What can hang from each mark
feri: borina kogiluz pozen sozep
borina: sozep tolag
tolag: borina pozen
taninop: feri
kogiluz: pozen taninop
suri: borina
sozep: kogiluz pozen tolag

Each row was made from one small tree. The marks that hang from a mark follow it in brackets, in alphabetical order. Every link used is in the known rows. Write each row's tree.
Known rows
sozep(kogiluz(taninop(feri)) tolag(borina pozen)): [-27 -31  14  22  -6   4   1  -1   5  47 -16  -5  -9 -13  50   8 -31 -18
  16 -45 -42  27  23 -26   5]
sozep(kogiluz(taninop(feri)) pozen tolag(borina)): [-38 -26  10   9   8  -1  -3  -7  18  43 -32 -18 -34 -15  51   6 -23   5
   7 -32 -56  32  19 -23  24]
tolag(borina(sozep(kogiluz(taninop))) pozen): [-21 -10  28  -2   3   2 -20  32   4  20  10  16  30 -22  21  17 -14 -32
  -4 -20 -13  27   0 -41 -17]
kogiluz(pozen taninop(feri(sozep(tolag)))): [ -5  -2 -17  -8   1   6   9 -40  25 -16  -2   0  -3  22 -29 -20   0 -21
  18 -25  -4  -7  34  52 -30]
sozep(tolag): [  4   3  -3   7 -23 -15  18  11 -23  11   6  -6  -1  13  17 -14  11  33
  16   4  -2   3  12   5  28]
feri(borina): [ 11  13 -16   3 -14 -20  13  12 -11  -2  -3 -18  -8   6 -20  12  19  -2
  16  -2  30 -28 -18  15  13]
kogiluz(taninop(feri(borina pozen sozep))): [ 22  12 -11   8  -2   2  13 -27  10 -26  -6  -5 -10   8 -21  12   8 -28
  29 -36  14 -22  -7  32  -4]
feri(kogiluz(pozen) sozep(tolag)): [  4   8   0 -31 -24 -29  21 -45 -36 -12  22   4  13 -15 -26 -27 -13  -6
 -19  -2  -1 -14  16  25  14]
suri(borina(sozep(kogiluz) tolag)): [ 10  18 -19   0  26  31 -10  25  15 -14  14   9  33  13 -14  -9  15  25
 -30  53  20  -7 -20  -8 -33]
borina(sozep(kogiluz)): [ 17  -1   4  11   6  14 -17  36 -14   0  11  16   1  20  -3 -16  16  17
  -8  12  16  10 -12  -9   1]
borina(sozep(kogiluz tolag)): [  6  -3  12   5   7  11 -12  22 -18  13  10  12   7  13  18 -25  13  31
  -9  10  -5  17  -4 -10  14]
borina(tolag(pozen)): [ 23 -11  18  14 -14   5  -7  28 -21   2  21   0   4  -4   4  18   9   1
  11  53  27  -2   0  -5 -15]
taninop(feri(kogiluz)): [ 42 -15 -15  33 -38 -21  18  -7 -34  -9  12  19 -23  31   8   6 -25  18
   2   9  32 -14   0   7  16]
feri(pozen sozep): [ 29  12  -1 -16 -17 -14   5  -7 -28 -27  18  -2  -4  -6 -25  -8  14  -6
   4 -15  10 -19 -13   9  23]
feri(kogiluz(taninop)): [ 14  39  -1  14 -36 -11  27   4 -29 -23  13   5  -1  11 -14  -1   2  -8
  17 -11  18  -2  18   9   8]
kogiluz(pozen taninop(feri(borina))): [ -4   9 -27   0   3  -3   0 -34  33 -15  -8  -9 -14  29 -37  -4   5 -26
  17 -22  15 -29  26  59 -37]
sozep(kogiluz(taninop(feri(borina))) pozen tolag): [-24 -19   7  11  12   7   1 -19  18  23 -45 -28 -54  -7  27   3  -2  12
  18 -20 -34  10  12  -2  31]
borina(sozep tolag(pozen)): [ 28  -8  36   2   9  18 -27  31 -15 -12  34  24  36  -4   6  13  15   7
  -8  71  31   9 -12  -9 -30]
suri(borina): [  2  27 -46  -3 -11  -3  23  18  13 -21   0  -7  14  19 -28  -7  11  26
  -2  12  23 -19  -5  -3  -2]
kogiluz(pozen taninop(feri)): [  0   5 -26   7  -6   3  -1 -23  28 -17  -1   1 -14  39 -30 -15   1 -15
  19 -17  11 -13  40  52 -37]
borina(sozep(kogiluz(taninop) pozen tolag)): [-17   4  24  -8  22  19 -16  10   8   2 -12   1  -6  -3  17 -14  17  23
  -1   6 -26  28   7 -13  15]
tolag(borina(sozep(kogiluz(taninop(feri)))) pozen): [-12 -27  22   9   4   4 -21  23   8  22   9  22  22 -13  29  22 -26 -29
  -4 -19 -10  25  -1 -38 -20]
borina(sozep(kogiluz(taninop(feri)))): [ 18  -2   3  23  11  28 -12  23   5  -5   2  21  -3  29   1 -10  11   4
   7  -3  11  14  -2   2 -14]

Write each row's tree
[  0  18 -24 -13  31  27 -19   9  25 -15  16   8  33  14 -26 -18  13  20
 -42  53  18 -15  -8   9 -46]
suri(borina(sozep(kogiluz(pozen)) tolag))
[ 24 -25  -7   9   7 -11  -7  -7   5 -10  -7   8 -17  17   0  21  -2  17
   0  19  28 -18 -25   9   7]
taninop(feri(borina(sozep(pozen))))
[-46   5  -6  -5   5  -2  -6 -11  14  41  -4 -18  -1  -2  17 -27  -9 -17
  -2 -49 -49  14  39  10 -11]
sozep(kogiluz(pozen taninop) tolag(borina))
[-19   3   5   9   2  14  -4  20  13   4 -33 -23 -53  -1  -5   0  15   0
  22 -15 -17  17  15 -11  18]
sozep(kogiluz(taninop) pozen)
[ -7  45 -12 -17 -14 -27  11 -38  -7 -23   2 -12   2  -4 -45   1   1 -34
  -4 -19  19 -39  16  44 -11]
feri(borina kogiluz(pozen taninop))
[-10 -12  23  -9  16   6 -21  14  -5   9  -6   3 -10  -2  23 -15  11  40
 -14  22 -19  21  -2 -20  26]
borina(sozep(kogiluz pozen tolag))
[  7   6  -3  10   9   7   3  -7  25 -21 -15   2 -11  15 -10  18  11  -7
  25  -5  14  -5  -4  19 -10]
kogiluz(taninop(feri(borina(sozep(pozen)))))
[ 34 -27 -20  13  -9 -10  21 -15  -6  -7  -5   1 -16  11 -17  15  -4 -11
  17  -6  31 -25 -31  18   7]
taninop(feri(borina sozep))
[-51  -4  16  -4   8  -3  -2   5  14  39 -28 -27 -23 -26  41   0  -7   3
   8 -35 -60  35  21 -28  27]
sozep(kogiluz(taninop) pozen tolag(borina))
[-24  31 -28 -22  26  20  -5  -6  36 -14  -3   3  33  14 -22 -30  11  20
 -24   4  -9  -4  11   9 -27]
suri(borina(sozep(kogiluz(pozen taninop) tolag)))
[  1  11  21  -3  35  20 -25   9  12  -4  -7 -12  -1 -15  -8  17  27  -8
  -7  35  11  -6 -27   7 -16]
feri(borina(sozep(kogiluz(taninop) pozen) tolag))
[ 41 -19 -14  11 -22 -23  27 -32 -28 -14   2  10 -13   1 -16  17 -21 -15
   0  -4  34 -30 -30  15  15]
taninop(feri(borina kogiluz sozep))
[-38  -8  20   9  -7   2   0  13   0  45 -13 -14   0 -24  41   1 -15 -21
  17 -46 -45  31  25 -30   9]
sozep(kogiluz(taninop) tolag(borina pozen))
[-32   0  14   3   5  10   1   3  10  20 -35 -29 -44 -10  22 -11  10  17
  19 -16 -42  26  25 -11  35]
sozep(kogiluz(taninop) pozen tolag)
[-12  -1  13 -15   3 -20 -13  29   1   9  18  12  24 -10  18  13  -3   7
 -16   8  -7  19 -14 -29   3]
tolag(borina(sozep(pozen)))
[ -1 -15   5  10 -12   4  21  -9  11   2  -3   6  11  -4  12  13 -13 -28
  33 -34 -10  17  11   1 -10]
kogiluz(taninop(feri(sozep(tolag(borina pozen)))))
[-15 -17   7 -23  12  -9  10 -20  -5  15 -32 -33 -29 -38  -8   5   9  -8
   5 -14 -18  -9 -26  -6  40]
feri(borina sozep(kogiluz pozen tolag))
[ 21  52   5   1 -34 -21   6 -19 -37 -34  20   3  -6   1  -9  -3  -2  -6
   0 -21   9 -20  19  14  19]
feri(kogiluz(taninop) pozen)
[ -4  -4   4   5   3  -6 -13  38  -9  24  20  15  23   2  21  -1  -6  -3
 -18 -11  -7  19 -15 -26  -5]
tolag(borina(sozep(kogiluz)))
[ -9 -13  24 -10  -8 -18 -16  34  -7  12  25  22  42 -20  21  22 -15 -16
  -9   2   1  19  -7 -41 -11]
tolag(borina(sozep) pozen)
[-13   8 -15 -14  13  13  -2  11  15  -5  -3   8  30   2  -2 -14   2  28
 -23  19  -2  -1  -5 -24  -5]
suri(borina(sozep(kogiluz tolag(pozen))))
[-11  -3  20 -29 -23 -37  26 -24 -36   1   8   1  10 -46  15   6 -25  -3
 -16  -4 -23  11  -7 -25  42]
feri(kogiluz sozep(pozen tolag(borina)))
[ 13 -26 -10  -6 -21 -31  17 -46 -21   6  18  18   6   0   6  -7 -42  -7
 -20 -11  -2 -11   6  17   5]
taninop(feri(kogiluz(pozen) sozep(tolag(borina))))
[ 26 -41 -23  16  -7   3   5 -14  -2   4  -3   7 -33  24 -17 -13 -13  -7
   3 -10  15 -11  -3  19  -3]
taninop(feri(sozep(kogiluz(pozen))))
[  5  12 -20  -2  -2  10   8  18  11 -16   9  -3  26  -1 -16  12   6  14
  -8  52  26 -16  -5 -11 -26]
suri(borina(tolag(pozen)))
[ -3  -2  15 -10  27  20   1  -9  11  -2 -24 -32 -22 -39 -27  21  23 -39
  13   8   0  -7 -30   7  -6]
feri(borina(tolag) sozep(kogiluz(taninop) pozen))
[ 19  30  17  -5  31  12 -38  -9  -6 -14  14  -7   8 -10  -7   8  25 -12
 -18  15  13 -29 -24  22 -16]
feri(borina(sozep(kogiluz(taninop)) tolag) pozen)
[  4   5  -6  -5  23  30 -16  23  16 -12  11  11  34  -1 -11   2   6  14
 -30  57  19  -4 -16 -21 -34]
suri(borina(sozep(kogiluz) tolag(pozen)))
[ -9  18 -16 -22   8   3   6   8  15 -20   8  12  47   3  -8  -8   7  33
 -18  29   8  -5  -5 -16  -8]
suri(borina(sozep(tolag(pozen))))
[ 24 -31   3   3 -24 -22  24 -35 -28  -7  -1  10 -22  -5  13   6 -28  15
  -3  10   2  -1  -6  -2  35]
taninop(feri(kogiluz sozep(pozen tolag)))
